What can hang from each mark:
Z507: Z23 Z187 Z880
Z387: Z880
Z880: Z23 Z187 Z387 Z507 Z514
Z23: Z507 Z514 Z880
Z187: Z23 Z507 Z880
Z514: Z23 Z187 Z507 Z880

Every row comes from one small tree of marks. The marks that hang from a mark follow it in brackets, in the order of their numbers. Every link used is in the known rows. Which tree was each row made from?
Known rows:
Z514[Z507[Z187]]: [-0.05 -0.14  0.03 -0.03 -0.07  0.11 -0.28 -0.11 -0.13  0.15 -0.02  0.23
 -0.01  0.19  0.27  0.00  0.09 -0.09 -0.08 -0.07 -0.07 -0.07 -0.07  0.02
 -0.19]
Z880[Z23]: [-0.09 -0.12  0.00  0.13  0.00  0.01  0.08 -0.37 -0.04 -0.05  0.14  0.09
 -0.02 -0.15 -0.11  0.05  0.02 -0.17  0.07 -0.05 -0.11 -0.03 -0.08  0.01
 -0.02]
Z387[Z880[Z23 Z514[Z187 Z507]]]: [-0.09 -0.12  0.10 -0.34 -0.24  0.29 -0.28 -0.30 -0.28  0.32  0.16  0.37
 -0.21  0.06  0.26 -0.12 -0.06 -0.27 -0.02  0.26 -0.16  0.12 -0.20  0.00
 -0.07]
Z507[Z880[Z187 Z387 Z514[Z23]]]: [-0.05 -0.18  0.04 -0.38 -0.11 -0.09 -0.15 -0.19  0.00 -0.24  0.25  0.39
 -0.22 -0.16  0.12  0.03  0.10 -0.11  0.26 -0.31 -0.28 -0.14 -0.42  0.02
 -0.03]
Z514[Z507]: [ 0.02 -0.06 -0.01 -0.04 -0.08  0.08 -0.05 -0.09 -0.21  0.14 -0.05  0.15
 -0.04  0.28  0.14  0.01  0.00 -0.01 -0.12  0.15  0.01  0.09  0.02 -0.05
 -0.13]
Z514[Z23]: [ 0.21 -0.04 -0.11 -0.22 -0.06  0.07 -0.07 -0.17 -0.22  0.07 -0.03 -0.01
  0.07  0.11  0.15  0.22  0.13 -0.07  0.13  0.04  0.01 -0.12 -0.02  0.01
 -0.03]
Z187[Z880[Z387]]: [-0.20  0.02  0.07 -0.32  0.05 -0.15  0.11 -0.01  0.02 -0.24  0.06  0.13
  0.01  0.20  0.21 -0.05  0.04  0.04 -0.02  0.06 -0.32 -0.16 -0.28 -0.01
  0.16]
Z514[Z23[Z507 Z880]]: [ 0.20 -0.02 -0.37 -0.18 -0.09  0.21  0.09 -0.18  0.12 -0.03  0.08 -0.19
 -0.06  0.37  0.12  0.10 -0.15 -0.01  0.28  0.32 -0.04  0.00  0.00  0.00
 -0.17]
Z187[Z880[Z514]]: [-0.13  0.13  0.01 -0.24 -0.21  0.20  0.13  0.11 -0.01 -0.09  0.14  0.15
  0.05 -0.23  0.08 -0.07  0.09  0.07 -0.05  0.13 -0.25 -0.13 -0.41 -0.04
  0.10]
Z514[Z23[Z507]]: [ 0.25 -0.09 -0.28 -0.22 -0.11  0.08  0.03 -0.19  0.02  0.01  0.05 -0.11
  0.03  0.33  0.09  0.16  0.08 -0.09  0.23  0.20  0.00 -0.05  0.17 -0.03
  0.04]
Z880[Z507[Z23] Z514]: [ 0.19 -0.14 -0.02  0.11 -0.40  0.09  0.18 -0.09  0.09 -0.01  0.23  0.42
 -0.13 -0.56 -0.06 -0.12  0.18 -0.22  0.06  0.07 -0.23 -0.25 -0.55 -0.04
 -0.07]
Z507[Z880]: [-0.14 -0.01  0.08 -0.22  0.03  0.28 -0.14  0.01  0.12 -0.14 -0.08  0.02
 -0.02  0.08  0.06  0.01 -0.20  0.02  0.13 -0.13 -0.15  0.09 -0.01  0.01
 -0.04]
Z23[Z880[Z187]]: [-0.07 -0.05 -0.14  0.10  0.06  0.03 -0.04  0.02  0.14 -0.04  0.15  0.05
 -0.17 -0.22 -0.11 -0.14 -0.22  0.14  0.11 -0.03 -0.11  0.03 -0.30  0.05
 -0.22]
Z187[Z507]: [ 0.01  0.04 -0.04  0.05 -0.13  0.05  0.15  0.17  0.05  0.05  0.02  0.12
  0.08  0.13  0.01  0.01  0.05 -0.06 -0.20  0.11 -0.17 -0.09  0.09 -0.23
 -0.03]
Z507[Z23[Z514] Z187 Z880[Z387]]: [-0.14 -0.14  0.08 -0.23  0.03  0.08 -0.49 -0.10  0.49 -0.27  0.09  0.16
 -0.08  0.29  0.35 -0.10  0.25 -0.16  0.17 -0.19 -0.36 -0.37 -0.07  0.20
 -0.19]
Z514[Z187[Z507] Z880[Z387]]: [-0.24 -0.06  0.05  0.05 -0.03 -0.10 -0.17  0.01  0.08  0.04  0.07  0.25
 -0.12  0.51  0.54  0.06  0.01 -0.05  0.01  0.30 -0.17 -0.19 -0.20 -0.22
  0.12]
Z514[Z23 Z880]: [ 0.08 -0.06 -0.10  0.07 -0.07  0.20 -0.21 -0.20 -0.17  0.05 -0.11 -0.04
  0.09  0.02  0.33  0.31 -0.08 -0.02  0.18  0.20  0.06 -0.05 -0.11 -0.01
  0.01]
Z23[Z507[Z880] Z514]: [-0.21  0.10 -0.28 -0.25  0.04  0.24 -0.21 -0.04  0.55 -0.20  0.14 -0.24
 -0.06  0.57 -0.04 -0.07 -0.04  0.06  0.10  0.21 -0.12  0.16  0.35  0.03
  0.01]
Z387[Z880]: [ 0.00  0.01  0.09 -0.27  0.00  0.14 -0.19  0.09 -0.05  0.13 -0.09 -0.02
 -0.02 -0.02  0.08 -0.08 -0.27 -0.09 -0.08  0.11 -0.08  0.18  0.13  0.04
  0.00]
Z880[Z387 Z507[Z187] Z514]: [-0.17 -0.21  0.09 -0.05 -0.18 -0.34 -0.01 -0.27  0.15 -0.16  0.41  0.57
 -0.21 -0.38  0.11 -0.13  0.22 -0.34 -0.02 -0.27 -0.31 -0.27 -0.72  0.01
 -0.02]
Z23[Z514[Z507]]: [-0.09  0.13 -0.17 -0.08  0.00  0.07 -0.28 -0.10  0.00  0.12  0.08  0.00
 -0.03  0.51  0.10 -0.02  0.18  0.05 -0.23  0.30  0.05  0.09  0.18  0.05
 -0.17]
Z387[Z880[Z514]]: [ 0.02  0.05  0.10 -0.25 -0.19  0.16 -0.12  0.10 -0.05  0.13  0.06  0.13
 -0.07 -0.27  0.04 -0.14 -0.17 -0.12 -0.10  0.11 -0.08  0.17 -0.07  0.01
 -0.02]
Z514[Z23 Z507[Z187] Z880]: [ 0.05 -0.20 -0.05  0.05 -0.14  0.30 -0.48 -0.31 -0.30  0.21 -0.13  0.19
  0.07  0.19  0.61  0.31  0.00 -0.12  0.10  0.14 -0.01 -0.12 -0.17  0.02
 -0.18]
Z187[Z880[Z507]]: [-0.18 -0.02 -0.04 -0.26 -0.08  0.16  0.13 -0.05  0.00 -0.12  0.09  0.19
  0.05 -0.16  0.04 -0.03 -0.04 -0.01 -0.04  0.12 -0.40 -0.13 -0.48 -0.06
  0.12]
Z514[Z23 Z187]: [ 0.15 -0.05 -0.10 -0.44 -0.05  0.13 -0.30 -0.16 -0.25  0.22  0.00  0.02
 -0.03  0.40  0.40  0.17  0.25 -0.05  0.26  0.15  0.02 -0.23 -0.12  0.04
  0.04]
Z387[Z880[Z23[Z507[Z187]] Z514]]: [-0.09 -0.19 -0.03 -0.15 -0.23  0.19 -0.13 -0.26  0.21  0.06  0.29  0.18
 -0.11 -0.28  0.01 -0.14 -0.11 -0.37  0.08  0.03 -0.27  0.09 -0.05  0.04
 -0.01]
Z387[Z880[Z23 Z507]]: [-0.12 -0.21  0.05 -0.16 -0.05  0.12 -0.05 -0.38 -0.07  0.06  0.15  0.24
 -0.09 -0.35 -0.11 -0.05 -0.29 -0.38 -0.04  0.06 -0.32  0.14 -0.22  0.01
 -0.01]
Z507[Z187[Z23] Z880[Z514]]: [-0.03 -0.02  0.07  0.05 -0.31  0.39 -0.28  0.25  0.19 -0.13  0.14  0.28
  0.11 -0.23  0.19 -0.13 -0.01 -0.18  0.17 -0.34 -0.30 -0.27 -0.36  0.00
 -0.08]
Z514[Z23 Z507[Z187] Z880[Z387]]: [-0.01 -0.25  0.02 -0.02 -0.07 -0.03 -0.43 -0.41 -0.26  0.06 -0.05  0.32
 -0.03  0.39  0.69  0.27  0.06 -0.19  0.10  0.09 -0.07 -0.20 -0.25  0.02
 -0.14]

Write each row's tree:
[ 0.17 -0.02 -0.12 -0.40 -0.15  0.18 -0.16 -0.01 -0.20  0.27  0.03  0.12
  0.04  0.52  0.41  0.18  0.28 -0.11  0.08  0.24 -0.15 -0.31 -0.03 -0.16
  0.02]
Z514[Z23 Z187[Z507]]
[-0.02 -0.10 -0.04 -0.75 -0.08  0.07 -0.25 -0.26 -0.45  0.13  0.01  0.31
 -0.06  0.87  0.73  0.14  0.28 -0.03  0.13  0.36 -0.26 -0.29 -0.34 -0.02
  0.05]
Z514[Z23 Z187[Z880[Z387]] Z507]
[-0.19 -0.04 -0.20 -0.37  0.02  0.18 -0.38 -0.28  0.25  0.14  0.23 -0.11
 -0.15  0.46  0.07 -0.12 -0.05 -0.20  0.06  0.41 -0.18  0.15  0.29  0.09
  0.07]
Z387[Z880[Z23[Z507 Z514[Z187]]]]
[-0.23 -0.21  0.17 -0.27  0.03  0.06 -0.34 -0.19  0.01 -0.11 -0.02  0.36
 -0.12  0.42  0.42 -0.01 -0.05 -0.14  0.04 -0.23 -0.26 -0.05 -0.15  0.03
 -0.18]
Z514[Z507[Z187 Z880[Z387]]]
[-0.13 -0.24 -0.08  0.04  0.04 -0.37  0.26 -0.50  0.23 -0.27  0.32  0.14
 -0.17  0.28 -0.05 -0.02  0.04 -0.28  0.18  0.05 -0.21 -0.03  0.01 -0.04
  0.12]
Z880[Z23[Z507] Z387]
[ 0.11  0.24 -0.25  0.27 -0.25  0.11 -0.03  0.42  0.18  0.04  0.18  0.03
  0.29  0.39  0.01 -0.08  0.21 -0.09 -0.31  0.31 -0.21 -0.27  0.19 -0.23
 -0.04]
Z187[Z23[Z514] Z507]
[-0.07  0.00  0.05 -0.05 -0.27 -0.03 -0.05  0.23  0.09 -0.21  0.26  0.38
  0.17 -0.10  0.32 -0.17  0.23 -0.18  0.02 -0.13 -0.43 -0.49 -0.57 -0.02
  0.09]
Z507[Z187[Z23 Z880[Z387 Z514]]]
[ 0.07 -0.16 -0.10 -0.26 -0.04  0.02 -0.25 -0.37 -0.21  0.05  0.06  0.25
 -0.10  0.48  0.52  0.11  0.03 -0.17  0.09  0.04 -0.14 -0.18 -0.33  0.07
 -0.40]
Z514[Z23[Z880[Z387]] Z507[Z187]]
[ 0.19 -0.18 -0.23 -0.23 -0.10  0.10 -0.16 -0.20  0.10  0.03  0.08 -0.04
  0.05  0.25  0.21  0.16  0.18 -0.17  0.25  0.01 -0.08 -0.19  0.08  0.04
 -0.01]
Z514[Z23[Z507[Z187]]]
[ 0.04 -0.19  0.01 -0.43 -0.10  0.44 -0.46 -0.27 -0.24  0.09 -0.13  0.22
  0.03  0.37  0.48  0.21  0.03 -0.16  0.15 -0.14 -0.18 -0.11 -0.09  0.05
 -0.24]
Z514[Z23 Z507[Z187 Z880]]
[-0.03 -0.10 -0.34  0.08  0.00  0.02  0.09  0.01  0.40 -0.10  0.23 -0.06
 -0.22  0.04 -0.17 -0.18 -0.25  0.11  0.22  0.14 -0.14  0.10 -0.11 -0.01
 -0.14]
Z23[Z507 Z880[Z187]]
[ 0.14 -0.21 -0.06 -0.37 -0.28  0.07 -0.20 -0.14 -0.19  0.18  0.26  0.42
 -0.17 -0.64 -0.06 -0.05 -0.08 -0.25  0.02 -0.01 -0.30  0.00 -0.49  0.01
 -0.02]
Z387[Z880[Z187 Z507 Z514[Z23]]]
[ 0.06  0.05 -0.03 -0.27 -0.30  0.38  0.05  0.07  0.01 -0.02  0.07  0.25
  0.06  0.05  0.16  0.13  0.05 -0.13 -0.01  0.02 -0.29 -0.12 -0.11 -0.22
 -0.09]
Z187[Z507[Z880[Z514[Z23]]]]
[-0.17 -0.13  0.07  0.19 -0.02 -0.12 -0.13 -0.21 -0.13 -0.04 -0.04  0.26
 -0.13  0.37  0.43  0.08 -0.16 -0.04 -0.05  0.25 -0.01  0.07 -0.15 -0.08
 -0.04]
Z514[Z507 Z880[Z387]]
[-0.04 -0.07  0.07  0.02 -0.11  0.37 -0.35  0.22  0.18 -0.14 -0.01  0.13
  0.17  0.02  0.22 -0.08 -0.10 -0.15  0.18 -0.33 -0.30 -0.26 -0.16  0.02
 -0.06]
Z507[Z187[Z23] Z880]
[-0.04 -0.13  0.11 -0.31 -0.12  0.16 -0.13  0.11  0.19 -0.04  0.01  0.31
 -0.13  0.55  0.45 -0.06  0.14 -0.13  0.17  0.12 -0.40 -0.37 -0.09 -0.17
  0.00]
Z514[Z187[Z507[Z23 Z880[Z387]]]]
[ 0.16 -0.11 -0.02 -0.38 -0.21  0.09 -0.27  0.01 -0.19  0.20  0.15  0.24
 -0.10 -0.45  0.03 -0.02 -0.03 -0.13  0.05 -0.01 -0.15  0.03 -0.20  0.04
 -0.04]
Z387[Z880[Z187 Z514[Z23]]]
[ 0.14 -0.35 -0.06  0.16 -0.17 -0.08  0.00 -0.08  0.10  0.00  0.20  0.40
 -0.15 -0.58 -0.18 -0.12  0.12 -0.14  0.14 -0.10 -0.33 -0.27 -0.45 -0.01
 -0.05]
Z880[Z187 Z507[Z23]]
[-0.26 -0.21 -0.11  0.04  0.11 -0.44 -0.21 -0.54  0.03 -0.12  0.42  0.38
 -0.24  0.20 -0.07 -0.06  0.29 -0.17 -0.10 -0.01 -0.23 -0.06 -0.13  0.08
 -0.11]
Z880[Z23[Z514[Z507]] Z187 Z387]
[ 0.09  0.01 -0.02 -0.12 -0.28  0.33  0.25  0.29  0.11 -0.05 -0.04  0.19
  0.20  0.08  0.19 -0.05  0.14 -0.01 -0.11  0.33 -0.51 -0.40 -0.11 -0.24
  0.01]
Z187[Z507[Z23] Z880]
[-0.22 -0.07  0.09 -0.09 -0.15  0.32  0.01 -0.31  0.10 -0.19  0.19  0.24
 -0.11 -0.31 -0.08  0.00 -0.08 -0.17  0.17 -0.18 -0.24  0.05 -0.29  0.01
 -0.06]
Z507[Z880[Z23 Z514]]
[-0.22 -0.08 -0.24  0.00  0.09 -0.37  0.05 -0.51  0.41 -0.28  0.42  0.00
 -0.17  0.50 -0.09 -0.05  0.21 -0.22  0.05  0.19 -0.18 -0.03  0.14  0.06
  0.06]
Z880[Z23[Z507 Z514] Z387]
[-0.03 -0.05  0.06 -0.25 -0.24  0.13 -0.05 -0.03 -0.04  0.12  0.17  0.32
 -0.14 -0.46 -0.03 -0.16 -0.21 -0.23 -0.12  0.10 -0.23  0.14 -0.36 -0.02
  0.00]
Z387[Z880[Z507 Z514]]
[ 0.01  0.02 -0.11  0.01 -0.26  0.20  0.15  0.22 -0.04 -0.13  0.13  0.23
  0.23 -0.12  0.05 -0.11 -0.06 -0.09 -0.02  0.16 -0.47 -0.30 -0.53 -0.13
  0.17]
Z187[Z23 Z880[Z507]]
[ 0.10 -0.27  0.03  0.11 -0.13 -0.38  0.12  0.12  0.18 -0.11  0.19  0.44
 -0.12 -0.06  0.04 -0.11  0.24 -0.13 -0.02 -0.06 -0.41 -0.39 -0.14 -0.18
 -0.04]
Z880[Z187[Z507[Z23]] Z387]
[-0.04 -0.19  0.05 -0.03 -0.09 -0.05 -0.19  0.07 -0.08 -0.14  0.08  0.44
 -0.09  0.29  0.18 -0.10 -0.11 -0.08  0.07 -0.13 -0.30 -0.06 -0.19 -0.08
 -0.07]
Z514[Z507[Z880[Z187[Z23] Z387]]]
[-0.19 -0.27  0.03 -0.07 -0.04  0.23 -0.20 -0.36 -0.11 -0.04  0.09  0.36
 -0.17 -0.01 -0.01  0.01 -0.13 -0.08  0.10 -0.17 -0.27  0.12 -0.16 -0.01
 -0.16]
Z514[Z507[Z880[Z23 Z187]]]
[ 0.16  0.16 -0.21  0.35 -0.26  0.25  0.22  0.44  0.12  0.00  0.10  0.08
  0.19  0.19  0.07 -0.13 -0.19 -0.07 -0.13  0.26 -0.28 -0.22 -0.13 -0.27
 -0.20]
Z187[Z23[Z880] Z507]
[-0.09 -0.07  0.07 -0.27 -0.18 -0.21 -0.11 -0.17 -0.17  0.09  0.23  0.48
 -0.31  0.44  0.43 -0.11  0.27 -0.12 -0.01  0.16 -0.06 -0.12 -0.39 -0.04
 -0.01]
Z880[Z387 Z514[Z187 Z507]]
[-0.01 -0.24  0.06 -0.49 -0.04  0.12 -0.41 -0.35 -0.21 -0.04 -0.04  0.33
 -0.05  0.53  0.58  0.18  0.08 -0.23  0.17 -0.19 -0.25 -0.17 -0.15  0.06
 -0.22]
Z514[Z23 Z507[Z187 Z880[Z387]]]
[ 0.12 -0.13 -0.04  0.01 -0.36  0.04 -0.13  0.22 -0.04  0.11  0.31  0.47
 -0.07 -0.69 -0.15 -0.27 -0.18 -0.25 -0.05 -0.03 -0.36 -0.04 -0.51 -0.07
  0.04]
Z387[Z880[Z187[Z23] Z507 Z514]]
[-0.13  0.07 -0.06 -0.02 -0.07  0.35 -0.54  0.22  0.33 -0.13  0.10  0.01
  0.19  0.22  0.19 -0.10  0.05 -0.10  0.08 -0.21 -0.27 -0.25 -0.02  0.09
 -0.12]
Z507[Z187[Z23[Z514]] Z880]
[-0.08  0.03 -0.07 -0.37 -0.03  0.02 -0.27  0.01  0.23 -0.06  0.12  0.08
 -0.06  0.55  0.39 -0.13  0.43  0.04  0.09  0.36 -0.30 -0.45 -0.16  0.10
  0.05]
Z507[Z23[Z514[Z187[Z880[Z387]]]]]
[-0.15 -0.03 -0.20 -0.20  0.01  0.14 -0.21 -0.28  0.27  0.04  0.21 -0.14
 -0.06  0.25 -0.10 -0.10 -0.13 -0.22 -0.04  0.33 -0.18  0.23  0.35  0.08
  0.01]
Z387[Z880[Z23[Z507 Z514]]]
[-0.14 -0.08 -0.05 -0.24 -0.12 -0.03  0.12 -0.09  0.39 -0.32  0.22  0.16
 -0.22  0.26  0.06 -0.11 -0.08 -0.11  0.22  0.00 -0.21  0.08 -0.07 -0.07
  0.09]
Z23[Z507[Z880[Z387 Z514]]]
[ 0.13 -0.16 -0.13  0.32 -0.41 -0.09  0.07  0.16  0.02 -0.01  0.45  0.54
 -0.06 -0.74 -0.26 -0.21  0.11 -0.19  0.02 -0.14 -0.31 -0.26 -0.71 -0.11
  0.05]
Z880[Z187[Z23] Z507 Z514]
[ 0.00 -0.23  0.15 -0.12 -0.10  0.42 -0.35  0.03  0.29 -0.12 -0.10  0.17
  0.00 -0.11  0.28 -0.04  0.03 -0.13  0.29 -0.29 -0.33 -0.32 -0.12  0.10
 -0.18]
Z507[Z23 Z187 Z880]
[-0.26 -0.23 -0.28  0.05  0.12 -0.51 -0.06 -0.49  0.44 -0.28  0.54  0.14
 -0.25  0.22 -0.24 -0.11  0.26 -0.16  0.10  0.02 -0.26 -0.06  0.02  0.06
  0.07]
Z880[Z23[Z507 Z514] Z187 Z387]
